Known rows, with every way that one mark hangs from another
fabuko[fipivi[zuna[lirum]]]: [-2.54  2.55 -3.94 -0.48  3.11  2.15  1.46  0.70 -1.62 -1.93  0.50 -2.94
 -1.28 -0.13  2.17 -2.95 -0.21  1.26  4.40  1.70 -2.96 -0.64  1.18  0.22]
zuna[fipivi vemev[vonu]]: [-4.41 -0.58 -1.69  2.48  3.12  3.46  0.40  1.57  1.52 -2.34 -0.48 -2.04
 -0.53 -1.87  3.89  0.32  1.69  2.62  3.36  1.10 -3.24 -0.33 -2.80 -1.28]
vonu[fipivi[fabuko zuna[vemev]] lirum vasav]: [ 2.09  1.86 -0.56  3.65  3.03 -0.21 -3.02 -0.35  0.01 -1.33  2.51  7.17
  0.83 -0.59  1.42  1.52 -1.75 -5.90  0.17 -2.93 -2.56 -3.78 -0.79  1.26]
vemev[vonu[fipivi[zuna] vasav]]: [-1.50  4.19 -2.99  2.13  2.81  0.30 -0.12  2.32  0.77 -0.14  0.22 -1.33
 -2.58 -3.70  1.80 -2.26 -1.87 -0.80  3.45 -2.10 -3.36  0.84 -0.69  0.49]
vemev[vonu zuna[fipivi lirum]]: [-3.41  0.70 -1.28 -0.39  0.96  3.25 -0.55  2.09  3.37 -4.01 -1.95 -3.98
 -1.79 -2.33  4.55 -2.13  1.84  6.39  5.27  1.88 -3.40  3.92 -1.94  0.23]
fabuko[fipivi[zuna[lirum vemev[vonu]]]]: [-3.77  4.05 -2.91 -0.04  2.98  1.38  1.01  2.97 -0.88 -1.44  1.96 -3.77
 -1.05  0.59  4.44 -3.25  2.53  3.47  4.07  2.74 -3.65  0.14 -0.27 -0.27]
vemev[vonu[vasav] zuna[lirum[fabuko]]]: [-2.14  1.98 -1.27 -0.09 -1.52  0.60 -0.41 -0.01  2.72 -3.34  0.69 -2.64
 -3.80 -1.12  2.45 -2.52  3.93  3.56  6.57  0.20 -4.35  5.54 -0.82 -0.22]
fipivi[zuna]: [-4.38 -0.53 -4.66  0.09  2.99  2.98  1.28 -2.35 -1.95 -1.38  0.99 -1.64
 -0.36 -3.12  1.78 -1.39 -0.85 -1.24  2.38  1.07 -3.61 -1.63  0.36  0.40]
lirum[fabuko vonu[fipivi vasav vemev[zuna]]]: [-0.29  3.81  1.07  4.34 -5.00  0.17  3.60 -0.95  1.04  0.80  1.04  1.86
 -3.25 -0.39 -1.33  1.17 -1.31 -2.22  5.17 -4.26 -4.08 -1.45  0.47 -0.43]
fipivi[fabuko[lirum] zuna]: [-4.51  0.75 -2.05  1.22  1.01  1.85 -0.18 -0.17 -3.47 -7.17  2.82  2.09
 -0.58 -2.14  0.62 -2.00 -0.87 -0.78  2.88  1.26 -1.95 -1.12 -0.80  3.29]
vonu[fipivi[fabuko[lirum] zuna] vasav]: [ 0.36  3.65 -0.83  3.84  1.21 -0.89 -1.45  1.69 -2.09 -3.72  2.26  4.41
 -2.12 -1.53 -0.68 -1.08 -3.32 -2.42  3.19 -2.85 -2.07 -1.11  0.24  2.84]
lirum[fabuko vonu[fipivi[zuna] vasav vemev]]: [-0.22  5.11  0.54  5.90 -3.07 -1.73  3.44  0.26  0.11  0.00  0.47  3.81
 -1.88 -2.31 -1.82  0.17 -1.77 -2.90  1.93 -4.29 -2.41 -3.91  0.31  1.32]
lirum[fabuko[fipivi[zuna]] vonu[vasav]]: [-2.01  5.20 -0.77  5.02 -1.44 -0.51  4.72 -0.55 -2.16 -1.17  0.72  0.53
 -3.49 -0.17  0.11 -1.21 -0.82 -0.60  5.43 -2.34 -2.51 -2.20 -0.80  0.13]
zuna[fipivi[fabuko] lirum vemev[vonu]]: [-1.76 -1.07 -0.23  2.39  3.56  1.70 -1.78  3.88  2.79 -8.16 -0.20 -0.04
  0.70  0.26  3.92 -1.39  3.61  3.05  2.40  0.93 -1.72  0.21 -3.59  0.86]
lirum[fabuko vonu[fipivi vasav]]: [-0.17  1.44 -2.51  6.50 -1.52 -0.53  3.93  0.18 -0.99 -2.47 -0.31  0.82
 -1.66  0.54 -2.86  1.24 -1.33 -4.97  5.63 -2.97 -4.19 -2.05  0.43 -0.63]
fipivi[zuna[lirum[fabuko vonu[vasav]] vemev]]: [-1.79  1.72 -1.27  4.82 -0.10 -2.53  2.07  0.14 -0.89 -1.78  1.21  2.27
  0.53  1.13  1.83 -0.92  4.04  1.04  0.30  1.62 -3.94 -1.73  0.09  0.54]
zuna[fipivi[fabuko[lirum]] vemev]: [-3.26 -1.55  0.36  3.99  1.50  2.72 -0.96  0.99 -1.32 -6.24  1.34  3.06
  0.11  0.58  1.52  0.98  0.94  0.79  3.17  1.00 -1.94 -1.90 -2.16  0.92]
vonu[fipivi lirum vemev]: [ 0.15 -0.33 -2.68  0.41  0.49  4.30 -0.81 -0.26  1.69 -0.69 -0.40  2.51
  1.37 -2.44 -0.98  2.13 -3.35 -7.36  1.77 -1.42 -2.80 -2.11  1.37 -0.17]
fabuko[fipivi[zuna] lirum[vonu[vasav vemev]]]: [-2.67  7.15  1.31  4.10 -2.56  0.80  3.20  3.91 -2.24  1.28  0.61  2.08
 -3.52 -0.63  1.64 -2.76 -3.70  1.49  2.20 -1.72 -1.36  0.44  0.22  1.61]
fabuko[fipivi[zuna[vemev[vonu[vasav]]]] lirum]: [-3.96  6.70 -0.61  2.19  0.29  0.41  0.69  3.56 -2.68  0.34  2.64 -0.67
 -3.71 -0.15  3.75 -2.77  0.60  3.98  4.56  1.39 -3.16  1.93 -0.43  0.53]
lirum[fabuko vonu[fipivi[zuna] vasav]]: [-0.68  3.95 -1.84  6.79 -1.43 -2.12  3.82 -0.32 -1.56 -1.68  0.19  2.23
 -1.46 -1.09 -1.83  0.47 -1.28 -3.00  3.88 -2.57 -3.50 -3.54  0.11  0.90]
vonu[fipivi[fabuko] vasav vemev[zuna]]: [ 1.47  1.99  1.55  0.20 -0.87  2.49 -1.06 -0.99  2.27  0.28  2.83  2.63
 -3.90 -0.78  0.24 -0.45 -3.47 -3.19  4.27 -6.91 -2.79 -0.07 -0.04  0.17]
fipivi[fabuko zuna[lirum[vonu[vasav]] vemev]]: [-0.75  0.42 -0.12  4.07  2.38 -1.15  0.43  1.53 -0.43 -3.96  2.16  3.51
  0.97  1.97  3.00 -2.50  1.42 -0.53 -1.04 -0.84 -2.82 -1.78 -1.56  1.88]

Rows
[-2.55  2.25 -1.95  3.04  1.08  0.15 -0.43  1.32 -3.78 -4.55  4.36  2.48
  0.39  0.01  0.05  0.44 -0.28 -1.71  3.21  0.96 -3.74 -3.82  0.30  2.17]  vonu[fipivi[fabuko[lirum] zuna[vemev]]]
[-3.31  5.77 -1.01  2.03  0.07 -0.31  1.78 -0.61 -1.14 -1.08  3.33 -1.36
 -3.75 -1.05  2.22 -1.32  2.95  2.06  6.26 -0.40 -3.10 -0.89 -1.46 -0.55]  lirum[fabuko[fipivi[zuna[vemev[vonu[vasav]]]]]]
[-3.22 -0.66 -2.80  1.39  2.58  2.46  0.17  0.77  0.83  0.42  1.78 -2.39
 -1.73 -0.11  3.36 -1.22  1.98 -0.96  3.19 -0.32 -4.78  2.67 -1.29 -2.23]  zuna[vemev[vonu[vasav]]]
[-2.24  0.15 -3.38  1.11  0.38  0.95  1.49 -0.35 -1.24 -3.95  2.35 -2.30
 -0.25  3.49  0.62  0.02  5.24  0.22  6.32  3.20 -4.53 -1.00  1.23 -1.95]  zuna[lirum[fabuko[fipivi]] vemev]
[ 0.33  1.40 -3.44  2.25  2.50  2.33 -1.57  2.39  2.37 -1.53 -1.31  0.27
 -1.07 -2.51  0.95 -0.01 -2.38 -4.98  3.64 -2.24 -3.21  2.23 -0.74 -0.38]  vemev[vonu[fipivi lirum vasav]]
[-0.52  1.59  1.76  1.02  1.45  1.67 -2.41  2.55  4.73 -5.31 -1.14  0.00
 -3.57 -1.49  4.75 -3.10  0.73  4.95  4.74 -2.47 -1.64  4.58 -3.48  1.39]  vemev[vonu[vasav] zuna[fipivi[fabuko] lirum]]
[ 0.40  4.88  1.27  1.35 -1.82  1.26 -0.45 -2.16  1.65  0.49  0.74  5.63
 -2.42 -2.93  0.69  0.04 -0.87 -3.06  1.99 -3.41 -0.60 -1.37 -0.10  0.67]  vonu[lirum[fabuko[fipivi[zuna]]] vasav vemev]
[ 1.96  4.73  0.64  3.01 -1.85 -0.77 -1.59 -1.64  1.89  0.38  0.55  7.44
 -0.67 -4.25 -0.91  1.73 -1.51 -5.06  0.45 -3.80 -1.21 -3.31  0.84  1.79]  vonu[fipivi[zuna] lirum[fabuko] vasav vemev]
[ 0.79  0.73 -1.96  6.23 -0.85 -2.37  2.33  2.01 -0.19 -2.41  0.41  1.27
  0.76  3.93 -0.88  1.18  3.22 -2.14  3.12  0.29 -5.07 -1.44  1.08 -0.99]  zuna[lirum[fabuko vonu[fipivi vasav]] vemev]
[ 0.61  1.78  3.12  1.19 -2.59  0.81 -1.06 -1.34  4.69 -0.37 -0.94  3.22
 -3.48 -1.86  1.97 -0.46  1.26  3.52  2.95 -3.32 -1.59  1.93 -0.32  0.08]  vonu[vasav vemev[zuna[fipivi lirum[fabuko]]]]
[-1.96 -0.20 -4.51  1.36  2.72  1.22 -0.16  3.93  0.86 -3.24  0.87 -3.74
  1.06  1.32  1.86 -0.79  3.35 -0.22  3.48  3.06 -5.40  1.15  0.70 -0.96]  zuna[lirum vemev[vonu[fipivi]]]
[-4.64  0.49 -1.13  1.95  1.15  1.15 -0.62 -0.19 -3.80 -5.53  4.61  2.91
  0.32 -0.21  1.80 -0.91  1.58 -0.04  1.91  2.27 -3.06 -2.15 -0.85  2.44]  fipivi[fabuko[lirum] zuna[vemev]]
[-2.24 -0.39 -0.96  0.78 -1.24  1.94  0.19 -2.00  1.66 -4.71 -1.02 -0.71
 -1.35 -0.88  1.68  0.57  2.97  4.50  6.16  2.10 -3.43  0.44 -0.33  0.04]  vemev[zuna[fipivi lirum[fabuko]]]
[-1.49  1.02  0.26  4.52 -3.29  1.10  3.80 -1.10  0.89 -1.36 -0.17  2.02
 -2.18 -0.98 -1.22 -0.17 -0.26 -3.87  2.66 -3.84 -2.60 -0.44 -0.53 -0.52]  lirum[fabuko vonu[vasav vemev]]
[-0.35 -1.44 -3.05  4.23  1.86  0.61  1.68  3.43 -1.02 -5.30  1.22  0.00
  2.34  4.40  0.27  0.06  1.20 -3.51  2.42  0.92 -4.78 -2.50  0.19 -0.16]  zuna[lirum[vonu[fipivi[fabuko]]] vemev]
[-2.39 -1.62 -1.65 -0.18  1.19  3.36 -0.35 -0.63  1.92 -2.71 -1.73 -1.48
 -1.10 -0.80  3.15 -0.48  0.73  3.96  4.53  1.62 -3.64  1.71 -0.13 -0.33]  vemev[zuna[fipivi lirum]]
[ 0.79  5.27  1.86  3.01 -0.80 -0.47 -1.80  2.21 -0.20 -1.88  2.38  6.23
 -2.46 -2.66 -0.54 -1.52 -3.60 -2.40  1.11 -4.91 -0.79 -1.33  0.12  3.32]  vonu[fipivi[fabuko[lirum] zuna] vasav vemev]
[-4.28  2.55 -3.31  0.25  2.91  2.80  2.20 -1.01 -3.06  1.18  2.89 -2.43
 -1.66  0.49  3.00 -1.11  0.27  0.47  4.40  1.23 -3.95 -2.76  0.23 -1.38]  fabuko[fipivi[zuna[vemev]]]
[-0.30  1.23  0.99 -0.52 -3.03  1.25 -0.54 -2.24  3.35  0.27  1.13  1.41
 -3.27 -0.75  1.09 -1.31  1.87  0.94  3.39 -2.55 -3.38  3.15  1.04 -0.43]  vonu[vasav vemev[zuna[lirum[fabuko]]]]
[ 0.60 -1.08 -0.59  0.51  0.52  3.98 -1.77 -1.47  3.04  1.25 -0.97  4.47
 -0.41 -2.60  1.24  0.10 -2.70 -6.21 -0.40 -3.80 -1.57  1.69  0.10 -0.62]  vonu[lirum vasav vemev]
[ 0.51  1.79  3.60  1.72 -3.49  2.41 -1.83 -3.59  4.72  0.00 -1.07  6.71
 -2.54 -3.82  1.70  2.16 -0.21 -0.29  2.34 -3.64 -1.00  0.31 -1.29  0.34]  vonu[lirum[fabuko] vasav vemev[zuna[fipivi]]]
[-3.68 -0.45 -0.11  2.95 -1.72  3.65  2.06  2.12 -1.79 -7.05  1.32  2.14
 -0.29 -0.04 -0.93 -1.42 -2.17 -3.47  2.84 -1.06 -1.97 -0.07 -1.08  2.21]  fipivi[fabuko[lirum[vonu[vemev]]]]
[ 0.08  3.60  1.44 -0.82 -3.02  1.42  0.30 -1.26  2.68  1.06  1.45  0.32
 -4.68  0.33  1.54 -1.78  0.98  1.84  5.58 -3.08 -2.69  2.82  1.03 -0.98]  vonu[vasav vemev[zuna[lirum[fabuko[fipivi]]]]]
[-3.74  0.35  0.97  2.23 -1.83  4.69  3.49 -0.14  1.65  0.15 -1.45 -0.17
 -1.41 -1.62  2.31  0.00 -2.61  1.00  2.55 -1.67 -2.96 -0.89 -1.35 -0.31]  lirum[vonu[vemev[zuna[fipivi]]]]
[-4.21 -1.98 -4.07  0.34  2.44  4.16 -0.29  0.12  0.67 -2.18  1.22 -1.40
  1.28 -0.92  3.16  0.59  2.28 -2.84  2.46  2.74 -4.81  0.96 -1.33 -1.53]  zuna[vemev[vonu[lirum]]]
[ 1.67 -0.57 -1.38  5.35  1.88 -0.59  0.76  3.73  0.11 -3.01  0.97  1.80
  0.98  4.71  0.68 -0.43  0.55 -3.59  1.66 -1.60 -4.30 -1.04  0.01 -0.25]  zuna[lirum[vonu[fipivi[fabuko] vasav]] vemev]
[-2.05  1.70 -1.81  4.44 -3.31  1.34  4.65  0.12 -0.42 -3.05  0.29  0.41
 -0.43 -0.84 -3.13  1.63 -0.79 -4.82  4.60 -1.77 -3.65 -3.91  0.52  0.00]  lirum[fabuko vonu[fipivi vemev]]
[ 1.26  0.48  3.96  0.90 -0.78  4.07 -3.32 -1.94  4.86 -0.78 -0.66  7.27
 -2.03 -2.86  3.02  0.71 -3.05 -1.66  0.78 -5.56 -0.27  0.65 -2.50  1.00]  vonu[lirum vasav vemev[zuna[fipivi[fabuko]]]]
[-0.73 -1.21 -4.94  3.57  1.65  1.50  2.77  3.35 -0.51 -3.75 -1.76 -2.45
  1.67  1.83 -0.61 -0.68 -1.13 -3.42  3.22  1.20 -4.65 -0.51  1.65 -0.18]  zuna[lirum[vonu[fipivi]]]
[-1.87  0.30 -4.15  0.38  0.57  1.82  1.74 -0.45 -0.84 -5.73  0.38 -3.10
 -1.18  1.43 -0.77 -1.14  2.69 -0.75  7.28  1.96 -3.29  0.40  1.32 -0.92]  zuna[lirum[fabuko[fipivi]]]
[-0.70 -2.08 -0.52  4.62  2.45  2.14  1.13  3.05  1.36 -9.09 -3.02  1.45
  1.23  0.64  1.15 -1.22 -0.72 -0.32  1.95 -0.75 -1.11 -1.42 -2.58  1.73]  zuna[fipivi[fabuko] lirum[vonu]]
